Each row comes from the steps of one path. Every step used is in the known rows, and no mark comes twice. Write the path behind each row, first mark first.
Known rows:
lunab > fimov > rero > sazub > lide: 15  -29  -28  -10  21  -57  21  -4  13  -13  -20  -5  -37  15  -15  17  -8  -17  0  18  -87
sazub > lide: 11  23  -32  -16  11  -40  24  -3  15  7  -7  -2  -15  17  -9  16  -17  -8  9  7  -24
zome > lunab > fimov: 3  15  1  -20  -6  -7  -10  -15  -9  -3  30  3  -7  -3  1  -12  14  2  -33  -10  -6
sazub > rero: -8  -18  -29  -21  14  -9  15  -9  -6  -1  8  17  -17  -5  6  1  -30  16  -15  0  3
kopu > lunab > fimov > rero > sazub > lide: 9  -14  -29  0  10  -19  20  10  11  -3  -12  -2  -35  -8  -19  13  12  -24  11  1  -104
fimov > lunab > kopu > minele: -27  10  -33  4  -15  25  23  11  1  -9  4  30  29  -2  15  11  19  8  -12  -8  -4
zome > rero: 10  -7  5  -12  5  -16  -17  -10  -5  44  -14  -21  -1  5  1  3  -12  6  -9  -1  11
minele > kopu > rero > zome: -6  18  15  5  -9  -12  -8  10  -18  11  -8  2  21  -13  8  -10  -5  -1  38  -12  74
sazub > rero > zome > lunab > kopu: -23  -58  11  8  -15  23  20  -2  -36  3  63  14  -17  -19  -1  -9  3  36  -30  13  19
lunab > kopu: -2  -6  -4  -3  7  -20  16  -11  4  7  24  -13  0  -4  11  3  9  11  -4  5  34
rero > zome: -1  5  7  -5  3  2  -6  -4  -8  12  12  -12  7  -8  4  -1  -8  21  -1  2  36
minele > kopu > lunab > fimov > rero > sazub > lide: 1  -4  -29  -1  0  -38  21  11  -7  19  4  -13  -19  -16  -15  9  32  -33  27  -11  -67
sazub > rero > zome > lunab > fimov: -14  -38  0  -16  -12  4  -6  -8  -33  1  44  11  -18  -18  -3  -22  1  25  -36  -3  -15
lunab > zome > rero > sazub: 18  -32  33  5  19  -10  -34  7  13  10  0  -39  -17  9  -10  9  7  3  -10  36  7
vosisi > kopu: 12  20  -3  -4  7  12  -6  -32  -2  17  -10  -17  -12  9  4  -7  -9  4  -8  -10  -5
lunab > fimov: 7  12  -16  -29  10  -37  -12  -18  1  6  7  -16  -2  -7  7  -9  6  0  -10  -12  0
vosisi > kopu > rero: 14  27  7  7  5  17  -8  -16  8  -2  -44  6  -16  14  5  -11  -25  -6  16  -14  -2
kopu > rero > sazub: 9  10  8  4  14  8  0  12  13  -47  -33  4  -17  8  6  13  -27  -12  -6  14  -3
minele > kopu: -2  30  -11  -17  1  -27  3  -9  -18  25  18  -15  18  -6  11  2  7  -4  5  -14  56
zome > rero > fimov > lunab: -5  5  -6  -12  -7  8  -23  6  16  1  -15  -4  56  8  4  0  -14  1  -15  -1  15
zome > rero > fimov > lunab > kopu > minele: -24  -10  -13  4  -23  38  -1  10  -2  8  -18  8  59  3  3  5  18  3  -13  1  28
zome > rero > sazub: 12  -23  14  -6  11  -2  -17  -2  -7  15  -16  -36  -18  7  -1  15  -11  -3  -33  19  -14
vosisi > kopu > lunab > fimov: 6  29  -12  -6  -5  27  -19  -27  -2  28  3  -26  -9  -22  1  -25  31  -11  0  -37  -46

Write each row's path:
8  -30  -6  -9  23  -26  -3  -10  0  -15  -10  -6  -24  3  0  7  -4  -1  -18  9  -37 => lunab > fimov > rero > sazub
11  -25  -10  -2  5  -29  21  1  0  -19  3  13  -45  20  -22  14  -1  -13  -23  20  -95 => zome > lunab > fimov > rero > sazub > lide
6  -21  0  4  25  3  10  -1  3  -17  -14  7  -22  11  -1  21  -23  8  -12  19  -18 => fimov > rero > sazub
-15  2  -22  -1  -2  -15  14  7  16  -16  29  11  23  -5  18  4  8  10  -15  -6  -9 => fimov > lunab > kopu
1  38  -3  8  -8  40  -15  -1  32  -47  -46  23  41  17  9  -15  -25  -12  13  -16  -1 => vosisi > kopu > rero > fimov > lunab
15  -16  12  13  6  -4  -11  28  21  20  0  -36  -28  1  -29  14  24  -18  19  28  -59 => kopu > lunab > zome > rero > sazub > lide
1  -30  1  -6  9  -23  -9  -14  -10  24  1  0  1  -9  -2  -12  -2  23  14  -6  2 => lunab > fimov > rero > zome
-5  -20  26  13  -4  32  3  0  -21  13  20  29  -3  5  -7  -3  -14  33  -4  5  14 => fimov > rero > zome > lunab
-19  7  1  10  -20  51  25  -3  -27  6  25  24  3  4  1  8  26  12  -25  4  29 => zome > lunab > kopu > minele
-13  5  -10  10  -6  -10  12  18  29  -35  -7  34  19  -1  18  1  -8  1  10  -11  -5 => fimov > lunab > kopu > rero
-11  43  -13  -7  -9  12  2  5  -14  33  28  -9  21  -29  7  -4  29  -9  19  -32  35 => minele > kopu > lunab
-10  20  35  12  -25  20  -7  14  -30  5  19  20  15  -8  2  -12  2  2  17  -11  66 => minele > kopu > rero > zome > lunab
23  12  -8  14  7  -2  15  -2  17  -30  -57  -7  -47  27  -11  13  -27  -31  10  15  -73 => vosisi > kopu > rero > sazub > lide
-11  -18  30  14  -17  22  8  -2  -23  9  58  -4  0  -9  2  -6  20  28  -18  10  39 => rero > zome > lunab > kopu
-5  1  25  15  -12  14  14  5  2  -18  15  28  -8  4  5  -2  2  3  -3  3  26 => zome > lunab > kopu > rero
18  -20  -9  -6  10  -35  6  6  6  17  -26  -33  -33  20  -16  27  -15  -20  -18  28  -60 => zome > rero > sazub > lide
-7  -6  -8  0  3  -3  -2  2  -18  15  13  -13  -4  -31  1  0  37  -18  9  -19  -20 => minele > kopu > lunab > fimov > rero > sazub
5  12  43  24  -18  59  -14  -7  -17  -3  -11  15  -14  7  -3  -19  -14  10  -1  -7  6 => vosisi > kopu > rero > zome > lunab
-4  -19  24  18  -4  -4  7  10  -1  -6  -2  2  2  -12  8  -7  -2  14  25  7  47 => lunab > kopu > rero > zome
-14  46  -12  -5  -13  -1  -5  20  20  -40  -17  28  68  3  13  -6  -10  -19  27  -19  62 => minele > kopu > rero > fimov > lunab
5  26  16  20  2  32  -31  7  52  -49  -28  18  40  21  -1  -22  -10  -5  34  2  25 => vosisi > kopu > rero > fimov > lunab > zome
5  30  6  -4  6  12  -3  3  26  -36  -37  14  31  11  3  -3  -27  -8  22  3  64 => kopu > rero > fimov
0  6  25  5  -6  -5  -33  12  -5  69  26  -32  21  -24  -8  -12  44  -5  40  -11  51 => minele > kopu > lunab > zome > rero
